Each row comes from the steps of one walk. Every step used is in the known rows, and no mark comes twice. Write the walk behind each row, first mark first.
(in the rows, 128 means zero)
Known rows:
datus > bavu: [152 112 144 133 180 112  97  98 123 161 155 130  97 150 188  77 160 120
 186 163 101 143 121  94 123]
sali > bufak > bavu: [138 137 144 155 153 113  97  90 165 166 119 133 111 164 164  82 173 126
 165 163  89 139 118  74 105]
bufak > bavu > kipu: [164 137 155 135 136  91  99 101 148 155 136 143 109 147 141  83 154 111
 155 140 113 145 128  95 107]
lubisi > sali: [137 106 147 146 169 120  99 100 144 170 163 116 143 176 185  77 155 161
 224 160  90 147 130  81 112]
dozap > kipu > bavu > pegem: [153 110 160 115 181  92 109 101 113 134 132 119 122 136 168  75 180 104
 139 160  97 144 126 125 102]
pegem > bavu > kipu > dozap > datus: [144 145  90 115 145 103 114 104  97 134 146  85  47 150 190  81 126 105
 116 136 103 153 117  98  83]
lubisi > sali > bufak > riziz: [ 94 123 123 166 160 124  91  85 166 176 128 127 140 186 159  89 205 156
 203 155  84 146 119  57 111]
kipu > bavu > kulu: [142 110 161 112 162 100 110 105 140 147 121 130 130 152 167  75 169 127
 133 159 111 138 138 129  89]
kulu > bavu > bufak: [131 131 146 121 147 103 107 106 147 152 145 112 155 145 182  79 125 149
 160 160 106 127 104 108  91]
kipu > bavu > bufak > sali: [130 104 149 139 170  96  99 100 161 151 125 123 164 142 210  75 167 135
 161 172 111 137 127  65  90]
pegem > bavu: [158 117 159 133 146 116  95 104 135 160 147 118 102 164 182  79 153 133
 184 152  93 135 103 107  99]
kimaz > riziz > bufak > bavu > datus: [154 144 173 158 126  97  90 106 123 148 106 165 117 163 165  77 121 107
 178 123 114 148 133 112  96]
kimaz > riziz > bufak > bavu > pegem: [159 137 212 142 137  85 102 100 126 139 121 172 151 158 162  72 154 104
 169 142 103 134 127 123  88]
kimaz > riziz > bufak > bavu: [157 143 191 166 145  90  95 104 127 150 123 172 117 159 166  76 148 112
 195 141 102 142 125 107  99]
riziz > bufak > bavu > datus: [153 135 159 150 132 109  95 101 138 156 114 163 113 158 163  79 131 109
 162 137 112 144 125 102  98]
kipu > dozap > datus > bavu > bufak: [120 131  85 118 185 104 117  96 102 130 150  88  60 132 227  78 140 108
 129 165 107 151 124  80  99]
sali > bufak > riziz > kimaz: [102 145 156 169 138 112  91  92 140 162  92 150  97 183 171  87 179 139
 189 130  94 141 117  78 117]
lubisi > sali > bufak: [112 122 119 162 170 135 103  89 153 176 135 107 164 190 181  79 156 157
 206 167  79 143 117  61 112]
dozap > datus > bavu: [137 109 117 131 182 118 107  98 108 156 166 111  63 142 209  80 146 106
 168 165  97 150 124  92 123]
sali > bufak > bavu > kipu: [141 153 127 149 136 106 102  90 158 161 109 134 130 161 138  84 155 107
 137 149 101 141 115  77 107]
sali > bufak: [122 135 135 157 156 131 100  88 138 167 117 117 127 177 187  78 148 146
 185 158  88 136 112  79 110]
datus > bavu > bufak: [137 120 137 129 171 111 104  96 132 153 141 121 133 142 191  78 151 118
 170 166 110 136 107  92 116]
pegem > bavu > kipu > dozap: [158 146 114 117 143  98 105 104 112 139 135 105  82 158 167  80 142 117
 134 134 107 146 113 100  84]
dozap > kipu > bavu > bufak > sali: [137 116 137 146 194  89 102  99 145 143 133 113 152 127 197  77 171 115
 158 174 107 144 121  69  98]

Write each row's walk:
[154 139  99 117 176  95 108  98 100 140 144 114  77 144 174  79 148 105
 141 145 116 155 133  87 107]
datus > bavu > kipu > dozap
[127 131 185 153 139  98  87 103 130 156 122 160  75 169 175  86 175 141
 206 122 105 146 131  95 117]
bufak > riziz > kimaz
[136 121  91 121 194 107 110  99  93 140 167  97  24 139 221  78 152 111
 147 161  99 159 137  82 107]
kipu > dozap > datus > bavu
[141 125 102 125 163 111 112  98 101 151 154 111  81 141 184  81 129  88
 141 150 110 151 122  95 123]
dozap > datus > bavu > kipu
[147  98 171 108 157 100 106 101 129 142 123 129 136 153 181  74 176 125
 142 159 100 137 132 121  92]
kipu > bavu > pegem
[113 129 159 142 139 105  91  94 152 152 121 141 117 152 176  87 187 145
 183 141 112 136 112  89 101]
bavu > bufak > riziz
[158 166 133 141 148  83 110  99 119 136 118 156  93 148 151  79 144  97
 133 138 114 149 129  93  86]
riziz > bufak > bavu > kipu > dozap
[154 122 170 113 140 111 105 104 145 155 143 119 131 162 163  76 153 126
 147 155 104 128 112 130  85]
pegem > bavu > kulu
[110 116 148 133 150  93  93  98 154 144 102 142 113 142 168  88 210 129
 148 149 113 139 117  97  95]
kipu > bavu > bufak > riziz
[147 149 118 126 152  99 106 100 106 140 132 113  84 157 179  77 134 133
 156 132 113 151 136  91  94]
bavu > kipu > dozap
[143 132 186 179 161 101  92  99 122 158 136 159 160 168 208  68 127 136
 226 148 104 139 131  76  97]
kimaz > riziz > bufak > sali
[103 136 137 161 149 121  88  85 151 167 109 139 102 173 165  88 197 143
 183 146  92 139 113  74 109]
sali > bufak > riziz
[149 123 149 120 184  92 113 105 123 138 128 120 118 136 155  77 173 106
 130 161 106 146 133 134  98]
dozap > kipu > bavu > kulu
[160 130 197 133 144  97 107  96 141 146 129 169 148 153 159  75 161 105
 154 157  99 130 119 114  90]
riziz > bufak > bavu > pegem
[156 128 127 127 162 106 104  98 117 157 144 130 115 148 161  80 143 101
 161 148 114 146 119  97 124]
datus > bavu > kipu
[135 126 134 136 182  94 108 102 123 134 120 111 124 131 179  80 166 112
 149 162 103 145 110 108 105]
dozap > kipu > bavu > bufak
[122 137 176 141 120  95  92 105 148 146 111 142 109 163 171  89 175 123
 169 128 107 132  93 102  98]
pegem > bavu > bufak > riziz > kimaz
[150 115 153 114 174 109 108  98 131 156 150 132 127 148 169  74 159 113
 152 166 113 137 130 118 110]
datus > bavu > kulu
[116 137 155 147 166  76  98 105 126 130  96 144  94 137 164  90 196 104
 151 135 109 149 116 108 112]
dozap > kipu > bavu > bufak > riziz > kimaz
[133 148  83 107 153  92 119 109  99 134 157  88  65 140 186  81 107 123
 111 139 108 152 131 102  82]
kulu > bavu > kipu > dozap > datus
[148 117 122 133 171 104  97 106 108 142 116 112  88 142 172  80 149 107
 147 141 108 159 134 114 109]
dozap > kipu > bavu > datus
[143 115 157 140 149 107  95  99 165 159 147 111 166 154 206  76 150 134
 174 168 104 128 100  66  84]
pegem > bavu > bufak > sali
[109 126 168 140 141  84  96 106 143 138  88 154 107 153 175  88 191 123
 152 133 115 142 121 102 103]
kipu > bavu > bufak > riziz > kimaz
[139 109 141 140 183 105  97  94 154 161 155 123 161 138 211  75 156 121
 179 179 114 137 119  52 109]
datus > bavu > bufak > sali
[155 105 164 109 171 109 105  95 121 152 154 129 131 149 183  74 166 110
 161 164 102 136 124 109 113]
datus > bavu > pegem
[100 141 105 129 169  87 108  99 104 125 128 121  31 138 210  88 173 103
 133 137 113 157 130  79 106]
kipu > dozap > datus > bavu > bufak > riziz > kimaz
[118 131 160 141 153  92  95  99 136 147 118 155 104 149 176  88 180 111
 173 139 116 142 113  90 123]
datus > bavu > bufak > riziz > kimaz
